In the rows, 128 means zero.
Known rows, with every way that one mark hangs from another:
rofon{fatup puzugen{nive{voname}} zubud}: [252 146 131 122  96 139 129 134 126 123 133 126 140 144 136 129 122 128
 132 125 128 121 133 121 142 111 121 122 165 127 123 106 123 129 122 128
 147 109 127]
vogok{kibib{zubud}}: [128 126 128 129 126 124 128 126 130 124 122 128 129 125 129 129 134 129
 133 127 128 110 135 155 127 142 126 130 129 127 112 124 126 111 128 132
 141 152 137]
lafis{voname{kibib}}: [127 129 128 130 127 132 127 129 128 127 122 128 128 116 129 127 127 128
 126 121 128 135 130 168 127 139 126 128 137 128 129 129 128 134 123 130
 130 170 129]
rofon{fatup puzugen zubud}: [251 139 126 132  96 126 125 125 122 127 128 129 129 124 132 131 124 128
 129 126 124 121 132 121 135 127 128 129 131 126 126 114 120 131 124 128
 148 122 126]
vogok{kibib{voname}}: [128 126 128 130 124 123 128 129 128 124 124 127 131 115 129 128 132 128
 135 126 125 130 133 149 128 144 124 131 139 128 112 125 128 124 131 136
 147 152 130]
lafis{voname{kibib nive}}: [131 129 124 128 127 136 128 139 129 125 123 128 126 121 127 125 129 128
 126 128 125 132 130 173 106 136 127 128 130 127 128 138 129 136 122 135
 125 156 129]
zubud{rofon{puzugen}}: [175 137 125 133 111 136 128 124 124 143 128 126 128 122 136 127 133 127
 129 126 129 130 129 100 134 128 127 129 129 127 132 125 128 135 125 127
 124 126 127]
rofon{fatup{pakub{voname{nive}}}}: [168 130 124 127 126 146 126 136 130 121 132 130 130 153 129 122 128 117
 127 134 119 121 133 126 108 101 132 128 116 132 127 134 129 134 122 134
 120 113 129]
kibib{zubud}: [128 126 128 128 128 128 130 126 129 128 125 129 125 128 128 129 130 128
 128 128 129 111 130 124 128 132 126 128 130 127 128 127 126 117 129 125
 141 136 135]
nive{voname{kibib}}: [130 130 133 120 127 131 126 124 130 126 127 125 133 157 129 126 129 127
 129 122 129 135 130 164 127 119 123 128 151 127 130 126 127 130 128 127
 127 169 129]
vogok{kibib{voname zubud}}: [129 123 128 131 125 123 130 127 129 123 120 127 126 116 128 128 135 128
 134 126 127 112 136 145 127 149 123 130 139 127 111 123 127 113 131 134
 160 160 137]
fatup{pakub{voname}}: [127 129 127 131 136 142 130 124 130 127 129 129 129 146 128 125 131 118
 127 126 121 125 131 128 129 106 130 128 123 133 130 131 128 132 125 127
 129 128 129]
rofon{zubud{kibib}}: [164 129 128 126 117 132 119 124 128 135 127 130 123 127 131 132 122 125
 125 129 129 126 127 115 129 129 131 130 124 129 131 125 124 140 127 124
 127 142 127]
lafis{voname{kibib{zubud{rofon}}}}: [129 130 128 128 119 143 129 125 129 141 118 127 123 116 137 126 136 127
 127 121 130 119 133 145 127 145 126 129 135 128 132 128 128 132 125 125
 131 176 136]
pakub{voname{lafis}}: [137 129 128 130 134 131 127 122 127 129 122 128 130 154 129 125 130 129
 127 111 127 129 128 125 122 105 131 128 114 131 128 128 129 133 124 131
 131 128 129]
puzugen{nive{voname{kibib{vogok} lafis}}}: [131 137 132 116 125 148 132 139 133 123 122 125 139 161 132 124 126 127
 130 103 128 137 129 154 129 119 129 121 148 128 125 122 132 129 126 133
 132 162 122]
pakub{fatup voname}: [ 64 128 127 132 140 115 115 118 129 127 130 127 128 148 130 124 130 131
 129 128 123 123 131 131 128 105 122 127 121 138 127 124 127 135 125 130
 129 127 128]
nive{voname}: [128 131 133 117 128 130 126 124 130 127 129 125 135 151 130 127 129 128
 128 129 130 128 127 126 127 114 122 127 160 127 130 125 127 131 128 123
 127 127 128]
fatup{pakub{voname} rofon{zubud{kibib}}}: [150 127 128 131 126 133 123 121 130 130 129 130 127 147 130 125 121 107
 124 128 120 124 132  85 131 107 131 130 121 136 136 131 122 141 122 121
 126 140 128]
rofon{fatup puzugen{nive{voname{lafis}}}}: [216 146 131 121 110 146 129 138 127 124 127 126 145 151 134 125 122 128
 131 107 128 127 130 105 135 109 124 120 156 125 124 109 129 126 123 133
 133 110 129]
fatup{pakub{voname{nive}}}: [128 129 123 128 135 147 129 134 131 125 132 129 128 151 126 123 130 117
 127 133 122 124 130 136 109 103 132 128 117 133 128 141 129 133 122 134
 124 115 130]
nive{puzugen voname}: [128 149 123 106 128 129 126 122 130 124 130 124 137 142 131 126 131 128
 140 127 130 128 128 125 129 112 125 127 155 128 131 122 126 131 129 119
 122 123 127]
kibib{voname}: [128 125 129 129 127 128 130 129 128 128 127 126 128 118 127 128 129 129
 128 127 128 130 131 119 128 134 124 128 138 128 128 127 128 130 131 130
 147 136 128]
zubud{kibib}: [131 127 128 126 130 130 119 126 130 134 127 129 126 127 130 129 122 126
 126 129 128 130 126 102 128 129 128 130 123 129 132 128 129 136 128 125
 110 145 128]
fatup{rofon}: [117 124 129 128 128 117 130 130 131 123 128 127 132 130 127 126 124 120
 128 128 127 128 130  97 130 128 125 128 131 130 131 132 127 126 127 126
 126 127 128]
zubud{kibib rofon{fatup}}: [176 130 129 125 113 141 115 126 129 145 127 130 126 127 139 127 125 124
 126 128 128 130 128  76 128 128 131 131 121 130 135 124 131 145 127 123
  95 141 127]
rofon{fatup puzugen{nive} zubud}: [250 144 125 132  97 137 129 139 125 126 132 130 134 121 134 131 121 128
 130 124 126 120 133 122 143 126 127 122 132 128 121 109 124 126 122 132
 148 111 126]
nive{puzugen voname{kibib lafis}}: [129 150 124 106 127 137 125 123 130 125 121 124 139 155 131 125 131 127
 139 105 129 135 129 158 122 115 132 127 140 126 131 123 128 131 126 125
 125 165 128]
nive{puzugen}: [127 147 118 117 129 126 127 127 129 126 129 127 133 119 129 127 130 128
 139 128 127 128 127 127 129 126 131 128 122 128 130 124 128 130 128 124
 124 126 127]
voname{kibib{zubud} lafis nive}: [132 127 124 126 128 142 129 136 131 126 117 129 125 147 127 125 130 126
 127 113 129 116 131 160 100 132 133 128 107 124 127 137 129 119 124 136
 138 162 136]
kibib{zubud{rofon}}: [129 129 128 127 120 139 130 123 129 142 124 128 122 129 135 127 135 126
 128 128 132 113 131 106 127 132 127 129 127 128 132 128 128 125 128 123
 130 135 135]
rofon{fatup zubud}: [204 131 129 127 105 130 125 128 126 125 127 130 129 129 133 130 124 129
 127 128 126 121 132 132 128 127 131 129 128 128 127 119 122 132 127 126
 140 124 126]
rofon{fatup{pakub} zubud}: [193 132 129 126 107 149 127 129 128 125 129 131 131 128 132 130 126 115
 126 126 122 119 133 131 128 126 135 129 130 130 129 123 122 133 126 125
 140 124 127]

Rows:
[129 125 124 124 127 141 132 137 131 123 116 127 127 131 127 126 131 128
 128 117 127 114 130 104 101 137 130 129 126 125 125 137 129 121 129 135
 159 136 128]	kibib{vogok voname{lafis nive} zubud}
[197 134 126 134 108 117 121 122 125 132 128 129 128 124 131 131 118 118
 127 128 125 126 130  72 136 128 125 130 130 129 134 123 121 136 122 121
 133 140 126]	fatup{rofon{puzugen zubud{kibib}}}
[133 126 128 126 120 141 121 124 129 144 124 127 123 117 138 127 129 125
 127 127 127 135 128  67 126 139 128 133 133 130 135 131 130 148 130 122
 119 159 120]	zubud{kibib{vogok voname} rofon}
[219 144 126 132 102 146 130 140 126 139 133 128 133 120 141 126 127 126
 131 124 128 126 131  95 141 126 126 121 129 129 125 114 131 131 123 132
 120 111 127]	zubud{rofon{fatup puzugen{nive}}}
[ 66 129 124 131 138 128 114 130 130 126 123 128 128 165 128 120 130 129
 127 113 121 129 131 167 102 104 130 127  99 136 126 133 130 137 121 141
 126 154 130]	pakub{fatup voname{kibib lafis nive}}
[172 131 128 128 121 154 117 122 130 144 129 131 127 145 140 124 128 114
 125 126 122 126 132  77 127 107 133 132 116 136 137 127 131 148 124 122
  96 142 129]	zubud{kibib rofon{fatup{pakub{voname}}}}
[139 127 127 133 131 122 128 123 129 125 124 127 125 154 128 125 129 131
 129 122 124 133 132 157 127 115 129 129 114 132 128 130 127 133 125 130
 131 178 120]	pakub{voname{kibib{vogok}}}
[ 64 130 128 130 139 123 115 120 128 128 122 128 131 153 130 123 129 130
 128 111 122 125 130 126 123 103 128 127 113 136 127 122 129 135 124 131
 130 126 129]	pakub{fatup voname{lafis}}
[128 125 124 126 125 137 130 137 132 121 114 127 130 128 127 126 135 127
 133 117 126 112 134 145 101 143 128 130 124 125 110 133 129 115 128 142
 158 145 138]	vogok{kibib{voname{lafis nive} zubud}}
[ 66 128 124 130 140 120 115 129 130 125 132 127 127 152 129 122 129 131
 129 136 123 121 130 134 108 100 125 127 114 136 125 132 129 136 123 138
 123 114 129]	pakub{fatup voname{nive}}
[ 88 127 128 132 126 105 117 117 129 123 129 127 129 149 130 124 125 123
 128 129 120 119 134 112 132 104 123 128 124 140 129 123 121 136 124 127
 144 123 127]	pakub{fatup{rofon{zubud}} voname}
[126 142 115 117 126 128 129 136 132 118 122 126 132 113 129 126 137 128
 145 133 126 111 135 150 109 143 126 130 127 126 112 130 128 117 129 137
 151 144 136]	vogok{kibib{voname{nive{puzugen}} zubud}}
[210 142 125 132 108 138 124 135 126 135 133 129 128 119 131 132 117 125
 130 126 128 125 128 106 143 128 126 123 129 129 126 116 126 134 122 129
 135 130 127]	rofon{puzugen{nive} zubud{kibib}}
[129 124 124 126 129 133 132 137 131 125 126 127 123 125 127 126 132 128
 129 134 128 112 131 118 108 135 123 128 133 126 126 136 128 120 128 134
 155 129 135]	kibib{voname{nive} zubud}
[153 126 129 129 117 120 122 125 129 130 128 129 127 129 129 130 119 118
 125 130 127 126 130  83 131 129 129 130 126 130 134 130 123 138 125 121
 125 141 127]	fatup{rofon{zubud{kibib}}}
[128 148 124 105 128 139 127 121 131 125 118 125 136 156 131 125 133 126
 139 105 131 118 131 153 121 119 129 128 141 126 131 121 126 121 127 123
 138 172 135]	nive{puzugen voname{kibib{zubud} lafis}}
[128 127 128 127 118 148 131 125 129 143 116 126 126 125 135 126 136 126
 126 109 130 118 131  92 122 137 129 130 130 127 131 127 129 126 130 125
 151 142 135]	kibib{voname{lafis} zubud{rofon}}
[165 126 129 127 117 133 120 124 128 135 126 128 122 117 131 132 122 126
 126 127 128 127 128 105 129 135 127 131 134 129 131 124 124 141 130 126
 146 151 127]	rofon{zubud{kibib{voname}}}
[174 136 124 133 109 137 131 121 126 140 121 126 125 123 136 128 135 127
 130 125 129 113 132  86 133 136 126 131 131 126 131 126 125 125 125 124
 139 141 126]	kibib{vogok zubud{rofon{puzugen}}}
[127 127 128 129 127 132 130 126 129 128 119 128 125 117 129 128 130 129
 126 120 130 117 132 162 126 145 123 128 137 128 128 126 126 122 122 127
 143 177 136]	lafis{voname{kibib{zubud}}}
[130 144 116 113 129 142 120 137 131 130 122 127 130 121 130 125 126 125
 137 117 127 133 126  92 104 127 133 129 114 126 131 135 131 142 127 131
 122 135 128]	zubud{kibib{voname{lafis nive{puzugen}}}}
[128 127 123 130 135 148 131 133 133 125 127 129 122 157 126 122 132 116
 127 129 121 112 136 168 107 111 130 128 109 131 128 141 127 121 122 135
 137 165 137]	fatup{pakub{voname{kibib{zubud} nive}}}
[128 128 128 125 119 140 131 124 131 139 121 127 124 128 136 127 135 127
 128 127 129 113 130  98 126 136 129 130 128 129 131 131 127 127 129 121
 132 142 127]	kibib{vogok zubud{rofon}}
[143 127 128 127 120 139 123 126 131 130 129 131 127 127 128 128 120 104
 124 128 122 123 130  84 131 128 132 131 129 132 136 133 123 138 125 120
 126 141 128]	fatup{pakub rofon{zubud{kibib}}}
[130 132 133 119 127 138 125 125 128 127 120 125 136 163 130 125 129 127
 128 106 129 136 129 161 121 117 128 128 144 125 130 125 128 130 128 130
 130 167 129]	nive{voname{kibib lafis}}
[129 146 115 116 127 137 130 136 132 123 121 127 127 113 130 125 132 128
 137 128 128 115 131 165 108 139 127 127 126 127 129 134 127 126 121 130
 133 161 135]	lafis{voname{kibib{zubud} nive{puzugen}}}
[128 148 115 115 128 135 128 137 130 123 126 126 132 107 129 124 130 129
 137 133 127 126 127 134 109 129 128 127 133 128 128 134 129 137 123 129
 119 110 128]	lafis{voname{nive{puzugen}}}
[129 137 133 117 127 147 131 138 131 126 125 126 140 161 132 124 126 127
 130 105 129 135 130 162 129 116 127 120 146 127 125 121 132 126 125 134
 130 155 129]	puzugen{nive{voname{kibib lafis}}}
[150 134 125 135 120 132 133 128 126 124 129 128 134 122 126 125 125 108
 127 125 120 126 132  85 137 127 126 128 136 129 133 130 124 127 123 125
 134 125 128]	fatup{pakub rofon{puzugen}}
[129 136 132 119 127 140 130 138 131 125 132 125 135 154 130 125 126 128
 132 121 129 135 129 168 136 118 123 121 152 129 125 121 131 126 126 134
 127 155 129]	puzugen{nive{voname{kibib}}}
[127 147 123 108 129 131 127 121 131 124 125 125 134 148 131 126 133 128
 140 123 130 117 132 158 128 121 125 128 147 127 131 121 124 121 128 121
 136 173 135]	nive{puzugen voname{kibib{zubud}}}
[177 137 126 132 113 137 119 120 126 149 128 129 126 121 138 128 127 125
 127 127 130 132 127  74 134 129 126 131 125 128 136 126 130 143 124 124
 106 142 127]	zubud{kibib rofon{puzugen}}
[129 128 125 125 119 152 131 135 130 140 117 126 124 131 135 124 137 125
 126 117 130 116 130  96 101 133 129 129 124 126 130 136 131 128 129 134
 145 127 136]	kibib{voname{lafis nive} zubud{rofon}}
[131 128 128 124 120 149 122 125 130 146 116 127 126 123 137 127 129 124
 125 109 128 137 127  60 121 137 132 132 125 128 135 131 132 148 129 125
 123 159 120]	zubud{kibib{vogok voname{lafis}} rofon}
[125 148 115 113 128 140 128 137 129 125 124 127 133 132 128 124 130 126
 138 119 129 129 126 127 103 119 137 127 110 126 127 135 130 131 125 132
 120 110 128]	voname{lafis nive{puzugen}}
[129 147 115 114 128 141 128 138 130 121 117 127 131 137 128 124 130 127
 139 112 125 134 129 157 101 128 139 129 103 126 128 138 129 132 124 135
 123 160 120]	voname{kibib{vogok} lafis nive{puzugen}}
[ 54 124 128 135 139 105 116 121 129 122 128 127 129 156 128 121 126 122
 129 123 120 129 134 135 129 109 122 128 115 139 131 127 127 133 123 131
 127 169 129]	pakub{fatup{rofon} voname{kibib}}
[128 149 124 105 126 137 126 123 131 122 118 124 139 155 131 125 131 128
 139 104 127 136 129 148 121 118 132 129 141 126 131 123 127 133 127 125
 127 171 120]	nive{puzugen voname{kibib{vogok} lafis}}
[127 146 115 113 126 140 129 138 130 124 122 125 133 122 129 124 131 127
 138 117 126 130 128 117 104 126 133 127 120 126 127 133 130 133 127 135
 138 118 128]	kibib{voname{lafis nive{puzugen}}}
[130 127 123 127 127 138 132 137 133 122 117 128 123 122 129 125 131 129
 127 128 127 116 132 159 105 144 127 129 132 126 126 139 127 126 122 133
 140 171 128]	lafis{voname{kibib{vogok zubud} nive}}
